Known rows, with every step that occurs:
fozik, duso, nagaz, lusub, zaputir: [-1.96  1.06 -0.24 -1.85 -2.14 -1.14  1.18 -0.20  2.13  2.46  0.21  2.65
  0.61  1.67  0.04 -0.03 -0.82  4.45  5.01  1.81 -1.19  3.76  1.07 -3.68
 -3.38 -1.66  0.00]
zaputir, nagaz, duso, fozik: [-0.17 -2.24  0.37  0.58 -1.96 -3.18  0.92 -1.21  5.57  3.00  2.89  1.98
 -0.23 -0.95  0.89 -1.65 -3.35  2.78 -2.08 -0.46 -2.77 -2.15  2.09 -1.90
  3.23 -0.28 -1.57]
ritekal, lifanos: [-0.03  1.48  1.12  2.25  3.52 -2.51  0.17 -1.23 -3.01 -2.72 -0.56 -0.23
 -0.58 -1.29 -1.47  0.93  2.45 -1.82 -0.17 -0.01 -1.71 -0.15  1.94 -0.05
  1.10  1.03  0.44]
nagaz, zaputir, lusub: [ 0.18 -0.39  1.67  3.71 -2.90 -0.78 -0.45  0.22 -1.94  1.30 -1.47 -0.89
 -2.92 -2.50  0.63  0.43  1.34  2.36 -0.88  0.51 -4.04 -2.96 -4.68  0.99
  0.22 -1.14  0.60]
sogut, lini, ritekal, nagaz: [ 4.91  1.93 -0.86 -1.43  3.01 -0.55  0.83 -0.03 -5.16 -1.80  0.53  0.76
  2.04  3.27  0.16  1.31  2.62  0.00 -0.98  0.70  1.53  0.02 -2.47  1.52
 -3.55  0.08 -1.36]
duso, nagaz: [ 1.97  0.34 -0.49 -0.80  4.47  0.95  1.09  0.50  1.24  1.53 -2.00  2.70
 -1.48  0.37 -1.11  1.11  0.45  2.28  1.93  0.96  1.84  1.98  0.45 -2.93
 -0.08  0.39  0.32]
ritekal, lini: [ 3.04  0.77  1.11  0.49  3.01 -1.46 -0.72  1.13 -4.23 -1.74  0.83 -1.45
 -2.01  0.20 -2.36  2.24  0.26 -1.47  1.14  1.86 -0.95  0.39 -0.02  0.80
  2.66  0.53  2.17]
ritekal, lifanos, fozik, duso: [ 0.07 -0.15  1.21  1.20  1.20 -1.62  0.58  0.25 -0.99 -0.66 -0.10 -1.63
 -3.18 -1.43 -0.76  0.14  1.82 -1.69 -0.03  1.15  1.31  0.72  2.29  1.27
  0.25  0.81  0.09]
fozik, lifanos, ritekal, nagaz: [-0.55  1.04 -3.65 -0.29  2.74  3.72  0.21 -0.57 -3.94 -4.32 -2.38 -2.05
  1.17  0.96  0.45  0.26  1.63 -2.69 -3.02  1.68  2.46 -2.04 -0.49  2.22
 -2.42  1.03 -0.05]
duso, fozik: [-0.27  0.86  1.96  0.23  3.65 -1.90  1.26 -0.31  3.60 -0.58 -0.18  1.87
 -1.28 -1.26 -1.87  1.82 -0.85  0.56  0.96  0.33 -1.59  0.26  2.61 -1.37
  1.81 -0.81 -0.67]
zaputir, nagaz, duso, fozik, lifanos: [-0.84 -2.62 -0.56 -0.05 -2.56 -1.91  1.57 -1.25  4.96  1.87  1.69  0.27
 -0.49 -1.46  0.93 -1.99 -4.40  1.27 -1.97 -0.66 -4.57 -2.88  3.46 -2.06
  3.89  1.07 -0.90]
lini, ritekal, nagaz, duso, fozik, lifanos: [-1.14  0.18 -1.85 -1.31  0.35  1.91  1.67  0.36  1.80 -2.79  0.19 -0.82
  2.49  1.66  1.19  0.41 -2.13 -0.17 -0.70 -2.09  0.12 -1.92  3.77  0.72
 -3.53 -0.58 -1.19]
zaputir, lusub: [ 1.27  0.23 -0.15  1.73 -0.74  0.23 -0.36 -0.78 -0.17  0.95 -1.13 -0.79
 -3.02 -1.06  1.70  1.35  1.55  1.06 -3.62 -0.48 -1.58 -1.59 -0.40  1.22
  2.63  1.13 -0.52]
duso, nagaz, zaputir, lusub: [ 0.55 -0.81  0.37  2.28 -0.40  0.57 -0.12 -0.16  1.30  3.09 -2.90  1.21
 -2.11 -1.71  0.60 -0.02  0.13  4.06  1.99  0.47 -0.61  0.10 -3.11 -1.75
 -0.21  0.27  1.12]
ritekal, lifanos, fozik, duso, nagaz: [ 0.44 -0.47  0.57  0.33  3.00 -0.30  0.36 -0.22  0.81  0.74 -1.31 -0.29
 -2.85 -1.00 -0.12 -0.43  1.00 -0.39  1.78  1.08  2.86  2.60  3.01 -0.83
 -0.10  2.01  0.33]
lini, ritekal, lifanos, fozik, duso, nagaz, lusub: [ 0.21  1.00  0.34 -1.05  0.57  0.43 -0.25  0.53  0.35 -0.57  0.31 -0.05
  1.54  1.63  1.77 -0.12 -0.23 -1.69  0.02 -2.81  2.23  3.32  1.86 -0.63
 -2.67 -0.11 -1.04]
sogut, lini, ritekal, nagaz, duso, fozik, lifanos: [ 2.09 -0.40 -0.63 -3.13  1.27 -0.34  2.15 -0.73 -0.33 -1.98  0.83  0.09
  2.85  2.72  0.68 -0.43 -0.92 -0.85  1.62 -0.32 -2.49 -1.54  2.26  1.10
 -1.36  1.84 -1.03]
zaputir, lusub, nagaz, duso, fozik, lifanos, ritekal, lini: [-3.10 -2.82 -1.36 -2.21 -3.78  0.25 -2.39 -1.19  3.32  0.67  2.04 -1.94
  1.26  0.13  0.48 -0.22 -1.80 -2.70  0.02 -1.36 -0.99 -1.95  1.91  1.59
  7.49  3.37  2.09]
lifanos, fozik: [ 3.00  0.34  1.95  0.37  1.28  1.21  0.29  2.68 -1.44  1.19 -0.93 -1.01
 -3.61 -1.59 -1.12  0.75  0.91 -0.78 -3.31  0.23  2.74  0.02 -2.06  2.36
  1.71 -1.69 -0.71]
lini, ritekal, lifanos, fozik: [ 1.48  1.75  1.07  1.64  2.82  2.20 -1.83  1.86 -2.92 -3.22 -0.57 -2.11
 -0.13 -0.86 -0.30  0.22  1.00 -4.22 -3.85 -3.01  2.52  0.14  0.14  2.32
 -0.84 -0.69 -0.46]
lusub, nagaz, zaputir: [-1.48  0.04  1.51  0.30 -3.45 -1.18  0.57  1.53 -2.10  3.31  1.53  2.23
 -0.56 -0.68 -3.90  1.97  1.85  1.69  3.53  1.25 -2.05 -0.54 -5.45 -1.88
  0.15 -3.59  1.50]
zaputir, nagaz, lusub: [ 1.59  0.50  0.70  0.18 -3.55 -3.88  1.36 -1.58 -0.70  2.58  1.75  1.05
  1.49  0.11  1.99 -0.64 -0.93  2.00 -4.39 -0.85 -2.80 -0.56 -2.26 -0.83
  1.60 -1.65 -1.27]
lini, ritekal, lifanos, fozik, duso, nagaz: [ 0.78  0.56 -0.78  0.77  2.67  2.13 -1.29  1.41  0.54 -1.34 -0.26 -0.38
 -0.81  0.71  0.48  0.13  0.40 -2.08 -0.15 -1.57  4.29  2.50  2.18 -0.84
 -3.15  0.74 -0.48]
lusub, nagaz: [-0.02  0.75 -0.32 -1.77 -0.87 -0.42  0.87  1.15 -0.47  2.65  1.96  2.43
 -0.44  0.27 -3.43  2.59  2.10  0.31  0.97  0.38  0.08  0.28 -2.12 -1.22
  2.15 -1.79  0.30]

Rows:
[-2.00 -0.65 -0.79 -1.53  0.20 -1.01  3.46 -1.12  2.58 -0.84 -0.59 -0.38
  0.73  0.27  0.94 -0.26 -1.49  1.50  0.90  0.46 -1.66 -1.66  4.38  0.20
 -0.70  0.34 -0.05] -> ritekal, nagaz, duso, fozik, lifanos
[ 0.57 -0.45 -1.87 -1.50  2.50  0.22  2.13 -0.15  2.96  2.18  0.03  2.65
 -2.59  1.39 -0.44  1.49  1.17  3.97  4.53  3.11  0.52  2.15  2.72 -4.40
 -2.53  0.42 -0.68] -> fozik, duso, nagaz
[ 2.08 -0.83  0.63 -0.51 -0.03  0.68  1.63  1.95  0.38  1.96  0.22 -0.74
 -4.38 -0.60 -0.53  0.64  0.88  1.03 -1.03  2.17  2.16  0.16  0.04  1.20
 -0.82 -1.61 -1.29] -> lifanos, fozik, duso
[-0.99  0.31 -1.44  3.01 -0.38  1.53 -1.64 -1.36 -3.13 -1.42 -1.73 -0.94
  1.75 -0.12  2.49 -0.04  2.61  0.97 -4.07  1.29  4.26 -2.63 -6.36  3.17
 -3.68 -1.18  0.29] -> lifanos, ritekal, nagaz, zaputir, lusub
[-0.08 -0.01  0.60  1.98  1.22  1.79 -1.15  1.97 -0.80 -0.51 -0.73 -0.31
 -0.58  0.03  0.17 -0.53  0.29 -0.79  2.07 -0.91  2.56  1.36 -0.62 -1.00
 -4.47 -0.88  0.05] -> lini, ritekal, lifanos, fozik, duso, nagaz, zaputir
[-1.57  0.22 -2.33  1.23  0.46  3.37  0.10 -0.27 -5.20 -4.16 -2.61 -2.04
  1.47 -0.09 -0.16 -0.38  1.39 -1.64 -0.96  2.12  0.81 -2.71 -3.30  2.00
 -4.00 -0.27  0.64] -> fozik, lifanos, ritekal, nagaz, zaputir
[-0.71 -1.60  1.36  2.79 -1.20 -1.00 -0.39 -0.66  0.92  2.12 -2.27 -1.01
 -3.18 -2.21  1.38 -1.44  0.69  0.77  1.75  0.25  0.92  0.89 -0.59 -0.03
 -0.15  1.74  1.36] -> ritekal, lifanos, fozik, duso, nagaz, zaputir, lusub
[-3.05 -0.41  0.15  1.86 -5.26 -0.78 -0.84 -0.11  3.23  0.77  0.99 -0.24
  0.55 -2.14 -0.61 -3.35 -5.10  0.83 -0.47 -0.93 -4.99 -1.57  1.51 -1.88
  1.99 -0.22  0.65] -> lusub, zaputir, nagaz, duso, fozik, lifanos
[-0.35 -0.45  0.06  3.19 -1.49  1.64 -1.94  0.69  0.53  0.14 -1.02 -1.38
 -1.29 -0.99  2.07 -0.99  0.38 -0.26 -0.36 -1.88  2.14  0.60 -0.82  0.02
 -3.30  1.07  0.32] -> lini, ritekal, lifanos, fozik, duso, nagaz, zaputir, lusub
[-0.38  0.21 -0.97 -0.10 -3.64 -1.05 -0.32 -0.25  0.81  3.45  0.98  1.09
 -1.75 -0.47  0.04  1.90  2.26  1.36 -2.40 -1.22 -0.53 -0.92 -1.91  0.33
  4.44  0.81  0.41] -> zaputir, lusub, nagaz
[-0.47 -1.12  1.72  1.87  0.76 -1.18  0.34  0.54  0.07  0.90 -1.48 -0.22
 -2.57 -1.82 -0.79 -0.84  0.79  0.46  4.18  1.60  1.35  1.71 -0.17 -0.91
 -2.03  0.31  1.33] -> ritekal, lifanos, fozik, duso, nagaz, zaputir
[ 3.96  0.06  0.88 -1.08  1.87 -1.35  0.07  0.23 -3.87 -1.76  1.82 -0.98
 -0.42  1.76 -0.27 -0.01  2.24 -2.74  0.32  0.46  0.50  0.41  0.27  1.83
 -1.69  1.94 -1.33] -> sogut, lini, ritekal, lifanos, fozik, duso
[-0.73  0.03 -0.16 -0.75  4.71  0.95 -1.54 -0.46  0.34 -4.88 -0.54 -1.79
  0.59 -0.48 -1.89  0.77 -2.28 -4.84  1.42  1.22 -1.12 -0.32  3.00  0.78
  3.53  2.56  1.20] -> duso, fozik, lifanos, ritekal, lini
[-3.06 -0.29 -1.13  1.94  0.14  1.17 -0.23 -2.39  1.12 -2.64 -3.04 -1.59
  1.42 -1.66  1.85 -0.73 -1.15 -1.04 -1.09  0.27 -0.63 -2.52 -0.75  1.70
 -0.23  1.73  0.47] -> duso, fozik, lifanos, ritekal, nagaz, zaputir, lusub
[-2.91 -2.76 -0.60 -1.90  1.30  2.04  0.78 -0.27  3.89 -1.72  0.51  0.02
  0.79 -0.46 -0.32 -1.23 -2.06 -1.95  0.55 -0.12 -2.25 -2.79  4.00  0.27
  3.24  0.59 -1.09] -> nagaz, duso, fozik, lifanos, ritekal
[-2.75 -2.33  0.25 -1.71 -4.80 -1.92  0.08 -0.89  6.34  4.72  2.22  2.03
 -0.75 -0.74  0.38  0.49 -0.78  2.56 -0.54 -2.09 -2.00 -1.67  1.47  0.10
  6.04  0.21 -0.01] -> zaputir, lusub, nagaz, duso, fozik
[ 1.73  0.13 -0.28  0.17  4.69  1.42 -3.39  0.73 -4.47 -3.93  1.08 -1.56
  0.70  1.10 -1.63  1.08  1.46 -3.90 -1.07  2.33  3.06 -0.47 -1.82  1.95
  1.73  0.43  1.28] -> lifanos, ritekal, lini
[-0.20  0.04 -0.47 -3.22 -0.31 -2.18  3.04 -0.96  2.63  2.94  0.61  3.09
 -0.05  2.41  0.99  1.22 -0.11  4.63  4.46  1.98 -1.35  3.03  2.31 -3.35
 -2.27 -0.77 -1.12] -> fozik, duso, nagaz, lusub
[-0.10  2.19  0.34  3.92 -3.25 -0.83 -2.25  0.27 -0.98  0.62  0.70  0.36
 -0.34 -1.78 -1.13 -1.43 -1.01  1.76 -3.03  0.44 -1.23  0.22 -3.25 -1.40
 -0.37 -1.86  0.30] -> lusub, zaputir, nagaz
[-2.95 -2.85 -0.43 -3.87 -1.48  0.44 -1.06  0.33  2.54  0.18  3.32 -0.12
  2.46  1.07 -3.09 -0.02 -2.19 -3.39  3.55 -0.21 -0.47 -0.79  2.02  0.12
  6.18  1.08  1.85] -> lusub, nagaz, duso, fozik, lifanos, ritekal, lini
[-0.31  0.01 -2.78 -0.44  2.96  4.62 -0.53  0.12 -3.19 -3.83 -1.41 -1.82
 -0.32 -0.38 -1.05  0.28  1.18 -3.75 -2.17  0.95 -0.78 -2.14  0.14  0.98
  0.61  0.82 -0.52] -> fozik, lifanos, ritekal
[ 1.07 -2.26  0.77  0.79 -2.58  0.84  0.43  1.49  2.66  5.01 -1.79 -0.21
 -4.69 -1.04  1.85 -0.82 -0.17  3.50  0.97  1.78  2.33  0.79 -2.99 -0.21
 -1.37 -0.29  0.34] -> lifanos, fozik, duso, nagaz, zaputir, lusub
[-1.53  1.95  0.93  0.03 -1.63  1.14 -2.29  1.20  0.24 -1.20  0.17 -0.28
  2.59  0.92  0.78 -1.58 -0.97 -1.63  0.79 -2.88  2.12  4.25  0.76 -0.64
 -3.70 -1.40  0.25] -> lini, ritekal, lifanos, fozik, duso, nagaz, lusub, zaputir
[-1.59 -2.05 -0.83 -1.64 -5.80 -0.78 -0.13 -0.12  2.66  4.77  2.25  0.93
 -1.16 -0.01  0.58  0.64  1.27  2.13 -1.66 -1.68 -1.28 -2.33 -0.53  0.58
  4.81 -0.09  0.07] -> zaputir, lusub, nagaz, duso
[-4.32  2.42  0.00 -0.70 -0.35  0.69 -0.44 -1.66  0.86 -4.46 -1.62 -0.78
  5.23 -0.32  0.27 -1.34 -2.56 -2.12 -0.15 -0.64 -0.12  1.16  0.82  0.83
 -1.05 -1.06  0.40] -> duso, fozik, lifanos, ritekal, nagaz, lusub, zaputir
[-1.60 -3.06 -1.62  0.14 -1.49  0.38 -0.16 -1.47  4.48  0.37  1.38 -0.03
  1.36 -0.61  1.52 -2.88 -3.77 -0.51 -3.09 -0.32 -2.02 -3.44  2.15 -1.08
  3.45  1.11 -1.54] -> zaputir, nagaz, duso, fozik, lifanos, ritekal
[-0.82  4.69  0.02  0.19 -2.48  0.78 -0.60  0.77 -3.32 -2.60  0.44  0.05
  4.94  2.07  1.52  0.73  0.08  0.61 -2.45 -2.64  1.57  1.56 -2.53  1.27
 -6.59 -4.17 -0.54] -> lini, ritekal, nagaz, lusub, zaputir
[ 3.60  0.02  0.97 -3.32  1.48 -1.67  0.36 -0.82 -1.46  0.26  0.84  0.75
  2.54  3.16  1.30 -0.97  0.78 -1.56  2.20 -0.80  0.55  3.35  0.46 -0.25
 -1.29  1.80 -0.94] -> sogut, lini, ritekal, lifanos, fozik, duso, nagaz, lusub
[-0.93  2.14  1.38 -1.20 -0.37 -0.24 -0.13  0.08  0.52  1.76 -1.23  2.88
  2.33  0.62 -0.61 -0.54 -1.44  2.50  3.04 -1.11 -0.66  4.34 -1.38 -2.62
 -0.90 -2.49  0.76] -> duso, nagaz, lusub, zaputir
[ 4.79  0.83  1.34 -0.55  3.64 -0.26 -1.08  0.57 -4.69 -2.15  0.62 -1.24
  0.46  0.67 -1.04 -0.25  1.99 -4.03 -1.68 -1.36  0.39  0.19 -1.34  2.57
  0.87  1.25 -0.58] -> sogut, lini, ritekal, lifanos, fozik
[ 2.23  3.67  0.81 -1.81 -1.44 -1.67 -0.03 -0.64 -5.31 -1.25  0.92  0.39
  4.83  3.22  0.56  0.00  1.18  0.41 -0.36 -0.58 -0.18  1.75 -3.99  2.11
 -4.20 -2.14 -0.52] -> sogut, lini, ritekal, nagaz, lusub, zaputir
